What can hang from each mark:
bofen: funap nokozu pezo
dolun: bofen funap mezog
nafi: funap nokozu
nokozu: bofen nafi
mezog: bofen dolun
pezo: bofen nafi

Every row comes from one small tree of marks. Brackets hold a mark, then the marks that hang from it, in alphabetical order. Every link used is in the known rows. Which tree was each row made from?
In the rows, 128 means zero.
Known rows:
{dolun funap {mezog {bofen {pezo {nafi nokozu}}}}}: [145 155 137 137 183 125 117 127 111 120 140 115 137 129 137 155 137 156
 175 149 171 140 113]
{dolun {bofen funap pezo} mezog}: [138 153 135  73 168 104 140 147 125 116 206 129 102 140 134 126 124 129
 193 164  98 117 128]
{pezo {bofen nokozu} nafi}: [114 148 173 140 155 113 121 150 108 121 145 113 113 126  79 134 135  98
 141 154 165 115 131]
{nokozu bofen}: [117 132 155 101 153 125 124 134 112 129 130 136 113 127 119 119 113  84
 122 136 120 107 145]
{nafi funap {nokozu bofen}}: [124 148 150 192 147 117 131 149 105 132 111 134 135 119 111 131  95 103
 123  65 124 104 136]
{pezo bofen {nafi funap nokozu}}: [129 167 170 242 169 100 113 173  96 125 121 109 153 118  88 161 104  99
 149  67 167 118 110]
{dolun funap {mezog {bofen {nokozu nafi}}}}: [120 118 123 113 127 168 131 105 121 122 157 135 134 124 129 151 144 183
 141 234 100 132 132]
{nokozu bofen {nafi funap}}: [115 113 140 167 143 142 128 141 109 135 139 142 137 121 109 153  92 113
 129 106 108 107 148]
{nafi {nokozu bofen}}: [119 139 159 152 160 110 120 138 105 126 110 135 131 121 121 108 100  90
 110  89 128 111 132]
{dolun funap {mezog {bofen {pezo nafi}}}}: [143 149 132  86 177 141 122 123 119 124 162 114 118 135 134 164 151 149
 189 197 161 136 124]
{mezog dolun}: [120 137 145 121 124 145 115 138 119 131 114 140 136 122 140 118 133 111
 142 167 139 114 125]
{mezog {bofen funap nokozu {pezo nafi}}}: [116 135 154  20 191 122 131 122 129 131 149 143  94 124 108 101 147 153
 159 162 207 121 153]
{mezog {dolun funap}}: [135 140 132 119 117 152 119 134 120 129 102 132 148 129 145 152 153 132
 167 193 132 120 117]
{pezo bofen}: [117 155 172 123 151 109 109 146 104 126 143 113 141 120 114 142 109  85
 133 147 126 115 113]
{mezog bofen dolun}: [120 134 140  88 132 173 111  99 123 134 106 143 140 118 145 115 135 125
 122 193 154 126 129]
{pezo nafi}: [120 147 159 138 155 113 116 160 113 128 120 119 115 125 111 123 128  92
 151 136 163 115 135]
{dolun funap mezog}: [137 153 134 127 133 124 127 149 115 122 154 119 126 132 139 159 140 133
 180 198  87 120 114]
{mezog {dolun {bofen nokozu pezo} funap}}: [141 139 119  99 103 160 142 121 130 114 138 120 123 146 140 140 168 150
 177 201 126 111 135]
{nafi funap}: [122 156 149 153 121 122 127 161 114 135 126 122 130 118 124 139 114 110
 144 124 118 101 134]
{mezog {bofen {nokozu nafi}} dolun}: [104 102 133 105 117 188 119  92 125 129 117 155 145 113 130 110 137 159
 105 204 149 125 142]
{bofen {pezo {nafi funap}}}: [128 154 150 145 161 108 124 172 112 136 145 115 117 126 114 150 122 111
 178  96 177 104 142]
{dolun mezog}: [122 154 146 127 136 116 123 150 112 126 165 123 116 125 133 128 121 112
 152 172  97 113 123]

Which tree is each row?
[116 141 160  48 179  92 134 160 123 130 161 137  91 128 103 103 146 140
 180 133 191 108 151] => {bofen funap nokozu {pezo nafi}}
[126 147 150 160 164 104 129 150 104 135 131 128 136 121 126 135  94 112
 137  47 141 101 138] => {nafi funap {nokozu {bofen pezo}}}
[129 161 154 197 166  92 120 176 105 132 124 112 136 120 117 142 111 120
 165  47 181 108 129] => {bofen {pezo {nafi funap nokozu}}}
[135 149 148 130 160 114 126 152 120 115 148 105 108 141 118 129 129  89
 169 128 151 113 141] => {dolun {bofen {pezo nafi}}}
[129 134 131  57 136 137 145 129 135 119 162 145 106 138 129 100 154 148
 173 176 142 110 142] => {mezog {dolun {bofen funap nokozu pezo}}}
[155 144 127 186 151 138 122 143 118 109 108 115 149 144 134 152 149 131
 192 125 173 130 115] => {mezog {dolun {bofen {pezo {nafi nokozu}}} funap}}
[132 139 133 123 156 167 119 123 121 140 123 135 131 124 127 148 138 138
 167 141 203 123 138] => {mezog {bofen {pezo {nafi funap}}} dolun}
[121 130 154  21 198 101 130 139 119 136 162 149 105 130 125 115 112 113
 161 119 148 108 147] => {nokozu {bofen funap pezo}}
[138 152 129  60 154 141 122 112 119 127 167 119 129 130 154 162 141 156
 173 208 123 129 120] => {dolun funap {mezog {bofen pezo}}}
[113 125 127 151 120 167 137 117 119 132 170 138 130 115 115 141 121 172
 126 185  96 119 144] => {dolun {mezog {bofen {nokozu {nafi funap}}}}}
[128 159 165 190 160 117 117 166 103 130 141 110 133 124  84 171 116  92
 164 113 161 116 121] => {pezo bofen {nafi funap}}
[137 152 136 104 153 117 141 146 125 115 184 133 105 137 122 122 126 121
 178 183  80 120 126] => {dolun {bofen funap} mezog}
[112 101 148  47 201 107 125 135 115 135 168 158 127 124 125 129  99 129
 154 112 141 114 145] => {nokozu {bofen funap pezo} nafi}
[121 135 137  56 146 161 111 101 123 135 127 139 138 120 158 120 132 132
 137 176 170 124 128] => {mezog {bofen pezo} dolun}
[129 138 148 137 178 119 131 154 111 135 147 128 104 133 101 150 115  97
 168  89 172 105 154] => {nokozu {bofen {pezo {nafi funap}}}}
[139 152 154 133 194  85 128 163 118 116 138 123 120 135 115 111 121 116
 179  80 175 120 129] => {dolun {bofen funap {pezo {nafi nokozu}}}}
[106 124 143 167 110 135 135 151 116 133 139 134 134 115 108 138 116 146
 128 132 111  99 148] => {bofen {nokozu {nafi funap}}}
[123 154 162 154 176  84 110 166 106 127 121 114 134 122 126 119 116 106
 153  70 187 113 125] => {bofen {pezo {nafi nokozu}}}
[109 102 130  26 162 161 125  97 131 136 148 167 137 116 139 107 138 188
 143 184 175 126 143] => {mezog {bofen funap {nokozu nafi} pezo} dolun}
[120 143 152   4 185 117 118 114 125 137 147 142 122 118 141 115 124 141
 149 155 168 122 136] => {mezog {bofen funap pezo}}
[138 150 133  94 116 130 145 132 126 111 150 105 113 144 132 141 154 136
 167 183 107 106 142] => {dolun {bofen nokozu pezo} funap}
[140 138 120 135  90 172 145 122 131 113 117 125 125 143 127 136 171 142
 161 218 111 115 133] => {mezog {dolun {bofen nokozu} funap}}
[123 117 118 201  87 178 144 132 125 121 136 138 139 129 113 137 132 148
 143 162 101 109 146] => {mezog {dolun {bofen {nokozu {nafi funap}}}}}
[135 136 126  90 125 182 114  96 126 130  94 140 151 125 148 148 153 146
 148 219 149 133 119] => {mezog bofen {dolun funap}}
[112 132 138  79 113 179 124  97 127 131 111 145 123 119 131  99 151 141
 111 212 152 120 141] => {mezog {bofen nokozu} dolun}
[146 152 131 228 142 137 128 157 116 120 120 121 141 135 119 140 127 120
 178  78 172 117 126] => {mezog {dolun {bofen {pezo {nafi funap nokozu}}}}}
